Each row was made from one small tree. The marks that hang from a mark follow it in brackets, in alphabetical order. Every link used is in the known rows. Write each row's tree.
Known rows:
S{D{P{N{Y}} U}}: [ 48.1 -15.9  31.4   7.6   8.3  24.2 -28.9  19.8  -4.8   1.8   2.5  12.8
  21.8  -1.4  19.2  -2.5   9.1  14.7  -2.2   2.9  20.8  25.4 -27.9  23.1
  15.1]
G{D{P U} N}: [ 37.2   3.2  38.4  17.6  -5.3  24.5 -12.2  -5.9 -16.4  10.1  42.4 -11.4
   0.0   7.4  -4.9 -39.4  15.4  11.3   2.0   3.3  54.1  37.3  -5.8  24.4
  27.8]
N{G{D{U}} Y}: [ 28.3   3.2  44.5  32.4 -18.4  39.2 -30.0   1.7   1.3  25.6  23.0 -11.5
  12.1  11.6  10.4 -54.0   3.7  15.1   1.8  14.3  69.4  11.4 -18.9  32.8
  25.7]
N{G{D{S U}} Y}: [ 23.8  -7.7  37.7  36.2 -24.2  27.0 -24.4   0.9   2.6  18.3  12.9 -15.2
  13.7  15.4  15.1 -55.5  15.0  27.4   0.6  12.6  67.6  -2.6  -3.8  25.9
  23.1]
N{G{D} Y}: [ 30.2  15.8  38.9  30.4 -27.1  47.3 -25.8   4.1  -4.8  33.0  32.8 -14.0
   7.8   9.6   6.1 -53.4   0.8  21.3   3.2   2.0  75.9  13.2 -26.9  33.6
  42.5]
D{G J{Q} S U}: [ 17.0  -2.5  34.7  23.4  -6.7 -15.4 -29.5  24.0  -9.9  -5.4   7.0   5.0
  -6.7  26.4  13.8 -20.1   8.4  17.8  -5.4   5.3  18.8  12.3 -19.7  31.6
 -15.3]
D{P S U}: [ 33.0  -6.1  29.0  12.0  -8.8  16.8 -20.5  18.2   2.8 -16.6  12.9  -4.9
   3.3  -2.6  22.4 -10.3   8.5  19.6  -4.0  -5.2  31.3   8.5  -5.7  16.3
   3.9]
N{G Y}: [ 41.4  15.9  40.5  27.7 -21.0  44.0 -28.8  14.8   7.6  20.0  24.0  -5.3
   3.8   2.5  14.1 -41.2 -10.3  25.8  -4.0   1.9  60.6   3.9 -33.8  34.1
  25.9]
D{G J}: [ 29.1  24.6  36.9  11.8 -18.7  12.8 -29.9  20.7  -4.8  14.2  30.1  -6.1
  -7.6  15.4 -10.5  -8.1   2.6  14.7  -2.2   5.9  30.8  17.7 -31.6  33.5
   3.1]
P{D{J{Q} S}}: [ 34.8  -8.8  24.9  13.5 -12.2  10.7 -27.0  28.4 -21.6   6.4  20.9   6.2
   3.2  11.5  27.9   0.9  -0.7  42.5 -16.7 -16.7  25.0  18.2 -33.2  32.9
   4.5]
S{D{G J{Q} U}}: [ 24.7   0.8  45.1  11.9  13.4 -13.0 -35.8  31.3 -19.0  16.2  12.6   8.4
 -14.7  12.4  12.5  -7.7  -2.9   5.0  -8.6  -1.0  -2.7  41.4 -26.2  43.0
 -19.2]
S{D{J P}}: [ 35.2  -0.2  40.9   0.6  -4.8  12.4 -17.1  30.5 -11.8   8.2  30.2 -10.7
  -7.9  -1.6  19.3  11.5  -9.2  22.1 -13.9 -12.0  12.2  43.1 -16.3  25.8
  -1.6]
P{D N{G}}: [ 51.6   8.4   9.1   6.7   1.0  54.1 -27.0   5.1 -15.6  28.6  37.1  17.3
  18.9   1.5  -4.8  -7.4  20.4  29.4  11.1  -9.0  26.1   7.5 -54.2  54.4
  26.9]
D{G P{N} S U}: [ 31.1  -3.5   8.8   8.1   1.9   8.2 -18.3   7.8  -5.3 -14.5   6.2   9.9
  15.1  17.0  -9.9  -8.4  41.5  11.3  19.1   3.6   9.3   3.0 -20.9  29.1
   8.3]
N{G{D{S}} Y}: [ 27.6   6.5  32.1  35.4 -31.7  35.3 -19.9   2.6  -3.3  25.7  23.1 -18.3
  10.5  12.8  11.8 -55.1  10.8  34.1   1.6  -0.2  73.9  -0.6 -10.7  25.7
  39.6]
D{G{N} U}: [ 46.6  21.4  40.2  18.1   0.0  15.1 -27.7  -1.8  -5.2  19.3  29.4   1.7
  -7.2   8.1 -23.2 -38.3  17.5   8.6   2.4  15.5  36.1  18.0 -20.9  34.3
   8.6]
P{D}: [ 52.7  18.2  25.8   2.7  -9.1  46.3 -34.9  16.9 -10.1  22.2  35.2   6.0
   6.2 -12.7   7.1   3.1   1.3  24.6  -6.2 -12.3  36.4  17.2 -40.2  33.9
  23.9]
J{Q}: [ 34.7  19.5  36.0  18.4  -2.8  34.1 -35.5  30.5 -18.8   8.2  35.2  12.8
  -8.6 -10.2  30.8 -20.1 -18.6  12.7 -11.7 -23.0  44.5  23.2 -43.3  30.7
  25.3]
D{J P S}: [ 26.9  -4.2  30.3  11.5 -23.9   8.5 -10.2  25.7  -4.2 -12.7  22.6 -15.7
  -0.1  12.5  19.6  -1.5   1.5  34.1 -11.0  -6.4  32.3  15.0 -10.2  17.0
   2.5]
D{J{Q} U}: [ 24.5  -6.1  47.9  20.7  -4.0   9.1 -35.1  35.1 -13.3  -3.7  22.8   9.0
  -4.5   9.2  33.6 -12.5 -18.4  13.0 -18.9  -0.6  35.7  27.6 -33.1  30.2
  -7.6]
P{D{G U} N}: [ 49.8   8.4  10.2   0.5   9.4  30.2 -38.7   4.9 -12.2  17.4  16.5  24.9
  22.3   9.5 -23.5   5.5  36.4  10.2  16.9   8.7   8.7   9.8 -49.6  44.8
  13.8]

Which tree is each row?
[ 39.3   1.4  19.8  -3.0  20.9  11.8 -25.9  11.5 -12.6   7.0  13.6  13.9
   7.6   3.7 -10.2   5.5  31.5  -0.4  16.5  -1.5 -11.1  30.1 -27.2  39.5
   4.6] -> S{D{G P{N} U}}
[ 43.5   8.1  25.5  26.0 -13.5  50.3 -28.1  11.5  -2.7  16.8  23.3  10.1
  19.2   9.5   7.0 -34.0   4.7  26.0   5.6   3.7  56.0  -1.1 -47.2  37.2
  34.1] -> P{N{G Y}}
[ 35.1  11.6  45.7  22.8 -24.4  25.1 -16.0   1.9 -23.3  28.7  55.4 -17.2
  -5.3  15.9  -8.2 -34.8   3.8  27.0 -12.7   6.3  69.2  34.1 -14.6  23.7
  28.6] -> G{D{J} N}
[ 40.7  -5.8  43.1  35.7 -23.6  18.9 -21.7  -7.3  -6.6  18.7  19.4 -14.7
  12.1  13.5   4.8 -58.2  17.5  29.4  -9.7  17.8  80.0   9.5   2.4  10.0
  33.0] -> G{D{S U} N{Y}}
[ 29.4 -11.5  43.5  27.7 -22.7   4.1 -14.3  -1.1 -16.4  15.5  34.1 -18.6
   1.4  21.3  -0.9 -38.1  17.6  32.4 -13.9  18.0  61.7  19.4   7.7  16.3
   9.2] -> G{D{J S U} N}
[ 36.9  10.5  34.7  -1.4  14.2   5.9 -26.9  15.3  -4.3  10.1  13.4  -0.2
  -6.1  -2.3  -3.5  -2.8  15.5  -0.9   7.2  -3.6  -6.8  35.9 -13.5  36.8
  -2.5] -> S{D{G P U}}
[ 60.4  10.1  36.7  18.1  -4.9  17.8 -33.5  -8.0   1.0  27.1  11.2   3.3
  12.8  18.8 -26.9 -34.6  21.4  24.3   3.5  25.6  36.7  15.3 -32.5  36.7
  15.5] -> P{D{G{N{Y}} U}}
[ 39.3   3.9  27.8  17.5  -2.7  -2.7 -10.1  -4.4  -1.9  -4.5  18.3  -8.2
  -5.5  18.5 -18.2 -36.3  32.0  19.6   8.6   8.2  23.1  13.8  -1.1  26.4
   4.6] -> D{G{N} P S U}
[ 24.6   7.7  21.8  13.7 -22.3  27.8 -13.1   9.3 -14.4   3.4  32.5 -16.6
   2.8   1.7  11.5 -21.2  16.2  22.8   1.9 -18.6  50.3  18.5  -4.2  16.4
  36.1] -> G{D{P S}}
[ 21.2  -5.9  31.0  13.2 -13.9 -13.3 -17.0  17.0   3.8 -16.0   7.1 -12.7
   0.2  28.1  -2.8  -6.9  20.8  19.9   4.7  11.6  11.5  12.0  -5.3  24.5
 -17.1] -> D{G J P S U}
[ 36.2  -7.2  57.2  33.6 -27.4  14.8 -23.8  -0.2  -8.4  20.8  28.6 -15.8
   9.2  26.9  -0.4 -46.6   1.4  26.1 -16.6  31.0  79.0  27.5  -9.7  17.3
  18.4] -> G{D{J U} N{Y}}
[ 48.1  -1.6  17.0   2.3 -10.6  35.5 -29.5  18.9 -19.2  16.0  31.9  14.3
  22.6   9.0  -1.0  18.4  11.9  32.7  -3.8   1.1  27.8  16.2 -51.7  36.7
  14.8] -> P{D{J} N}
[ 24.5   0.8  35.2  17.6 -16.9  -6.6 -26.8  16.1   2.2  -0.1   9.0  -7.2
  -0.1  22.2  -2.7 -11.2  16.4  20.1  -3.5  17.8  23.8   2.8  -8.6  25.0
 -15.8] -> D{G J S U}
[ 24.5  15.2  27.5  17.5 -12.9  41.1 -10.8   3.9 -13.3  17.6  47.7 -15.7
  -2.2   6.5   2.0 -36.7  10.1  14.6  12.9 -15.0  47.4  27.8 -18.8  41.1
  35.0] -> N{G{D{P}}}
[ 30.8   2.3  37.7  26.3 -30.7  12.6  -9.9   0.2 -22.1  23.1  44.5 -22.3
  -3.2  19.4  -4.0 -37.7  14.4  39.4 -13.8   4.3  66.8  20.7   0.3  16.4
  24.6] -> G{D{J S} N}
[ 19.9   6.6  41.6  19.4  -0.8  -4.4 -35.6  27.4 -11.7   0.8  16.5   9.1
  -9.3  21.8   8.2 -17.9  -4.1   6.0  -3.9   6.1  20.0  25.0 -35.5  39.5
 -11.6] -> D{G J{Q} U}
[ 48.1  11.2  51.0  18.9 -11.4  -0.8 -23.0   7.6  -7.1  35.9  19.2 -10.9
  -8.4  22.2 -16.8 -28.6   4.5  29.3 -11.2  17.6  31.6  34.0 -19.7  30.3
   6.5] -> S{D{G{N{Y}} J}}
[ 40.6  -1.9  40.9   0.0  11.2  19.0 -26.5  23.2  -5.5   5.6  19.9  -0.6
  -3.4 -16.0  21.4   0.8  -0.7   6.9  -7.1 -10.0   9.4  36.9 -12.1  27.3
  -0.2] -> S{D{P U}}
[ 40.5   1.3  18.8  20.3 -10.2  41.7 -17.0  10.8  -1.0   1.7  20.6   5.0
  20.6  14.7   6.5 -29.1   9.3  25.4  12.0  -2.0  43.2   8.6 -43.4  36.4
  32.1] -> D{P{N{G Y}}}
[ 30.3  18.7  19.1   9.3 -12.4  11.8 -16.1  12.5  -1.9  -3.8  17.4  -9.1
  -4.1   9.5  -5.9 -14.8  22.1  18.3  10.8 -11.5  21.2   8.5 -15.1  26.7
  15.9] -> D{G P S}
[ 53.3  16.5  40.5  12.3   0.3   8.5 -16.2   2.0  -5.8  24.4  18.0  -9.0
  -5.5  11.3 -16.6 -31.8  12.5  20.1   1.2   2.5  23.1  38.8 -17.3  31.3
  23.0] -> S{D{G{N{Y}} P}}
[ 62.5  22.8  32.0  17.1 -13.3  26.9 -29.6  -5.8  -4.0  34.1  22.4   0.5
   8.3  16.1 -29.9 -33.0  17.5  30.8   4.2  13.5  43.8  16.9 -38.6  37.4
  30.2] -> P{D{G{N{Y}}}}
[ 43.5  -8.9  25.1  -1.3  18.1  25.3 -25.3  19.2 -14.4   3.0  19.0  15.1
  11.1 -10.1  15.3   8.8  15.4   6.8   1.2  -8.5   3.9  31.7 -24.6  30.4
   7.4] -> S{D{P{N} U}}
[ 36.2   5.6  10.9   6.4   4.2  13.9 -32.7  19.8 -30.7  15.0  23.6  25.6
  12.5  27.9  -9.8   6.7  19.1  23.0   8.0  -6.3   6.3  24.8 -65.0  52.1
  10.9] -> P{D{G J{Q}} N}
[ 29.8  -2.3  17.3  32.1 -23.7  40.9 -19.4  -1.7 -11.9  22.6  21.7  -3.2
  25.2  20.1   4.5 -48.0  26.7  35.3   9.4   0.3  68.3  -5.8 -24.5  28.9
  46.9] -> P{N{G{D{S}} Y}}
[ 50.7  29.3  40.8  25.6 -17.6  22.9 -27.5  -0.4   0.5  25.4  24.9  -4.5
  -1.6  15.2 -21.9 -48.1   7.9  20.8   1.2  13.9  57.2  14.6 -30.6  27.3
  31.6] -> D{G{N{Y}}}
[ 37.7  -1.0   8.5   8.3  -8.8  29.6 -14.5  16.6 -12.7 -11.9  23.4   7.4
  15.2   1.7  12.1  -2.0  20.6  26.3   5.5 -17.3  31.2   5.6 -25.0  19.5
  28.0] -> D{P{N} S}
[ 45.6  -1.1   4.4   4.9   3.3  18.1 -32.9   2.2  -9.6  10.8   6.1  20.2
  24.8  13.1 -18.5   1.9  47.9  23.5  16.6   5.7   7.2  -4.0 -35.1  37.3
  10.7] -> P{D{G S U} N}
[ 25.3  -3.6  38.0  25.7 -16.1  32.4 -18.6   2.3   2.3   9.4  20.9 -15.4
  13.5  17.8  10.3 -48.7   7.5  14.2   9.2   9.8  56.6  20.1 -13.9  33.3
  24.7] -> N{G{D{P U}} Y}
[ 46.4   4.3  20.2  -3.3  10.6  32.9 -21.3  21.0 -20.4  10.1  28.3  12.8
   7.3 -13.0  11.0  10.5  10.7  14.1   0.9 -21.8  10.1  33.5 -33.8  29.5
  22.7] -> S{D{P{N}}}
[ 34.4  -4.3  26.0   7.5 -12.1  -2.3 -28.9  11.4  -1.2   8.3   7.0  -3.2
  10.6  23.1 -10.4   3.0  25.6  30.6   0.7  16.6   9.6   4.8 -17.8  33.5
 -15.3] -> P{D{G J S U}}
[ 46.6   8.6  41.0  22.3  -6.4   8.3 -19.7  -2.7   6.3   2.4  11.0  -6.0
   4.0  24.0 -19.4 -44.6  15.2  14.1   7.3  22.2  40.6  22.1 -18.8  27.2
  13.1] -> D{G{N{Y}} P U}
[ 45.6  17.2  44.3  30.0 -25.9  39.7 -23.8  -3.4 -13.8  32.9  39.3 -12.6
   5.4   8.5  -4.0 -53.6   3.2  24.2  -8.4   7.1  87.9  23.9 -20.0  18.2
  52.4] -> G{D N{Y}}
[ 33.4  -7.2  31.4  22.2 -11.2  14.6  -6.8  -7.0 -15.0   3.5  32.3 -16.4
   2.2  11.3   0.9 -42.0  26.5  24.0   0.5   2.2  52.0  22.2  10.4  17.6
  24.6] -> G{D{P S U} N}
[ 26.3 -17.2  45.7   8.1  12.1  -6.5 -23.7  37.5 -19.0  -4.6  16.4   4.8
 -10.3   4.1  38.1   2.3 -13.8  12.5 -16.4 -12.4   0.9  50.0 -20.6  33.7
 -17.3] -> S{D{J{Q} P U}}
[ 27.8 -10.1  40.9  18.7 -19.7   7.0 -27.1  25.6   0.6  -4.0  14.7  -7.0
   3.1   7.8  22.6  -7.3   1.4  28.8 -18.8  10.7  40.8   4.1  -7.2  15.6
 -11.6] -> D{J S U}
[ 32.1 -21.2  30.6  16.2  -5.2   1.4 -30.9  26.9 -16.0  -0.9  10.5   8.7
   8.0  14.0  31.3   0.8   1.7  36.0 -18.0  -3.6  19.6  16.3 -26.8  31.4
 -11.1] -> P{D{J{Q} S U}}
[ 37.1 -20.5  31.9  -0.1  10.2   8.4 -21.6  25.3 -15.4  -0.5  18.4   8.7
  10.5   6.3  14.6  17.4  10.1  14.8  -6.4   2.1   1.2  36.7 -22.9  29.2
  -9.1] -> S{D{J P{N} U}}
[ 22.4   4.4  45.4  31.8 -34.9  31.1 -21.6   9.2  -5.2  28.2  32.7 -21.7
   8.2  26.1   6.8 -43.5  -4.7  29.2  -4.7  11.8  72.3  16.9 -23.6  32.0
  24.8] -> N{G{D{J}} Y}
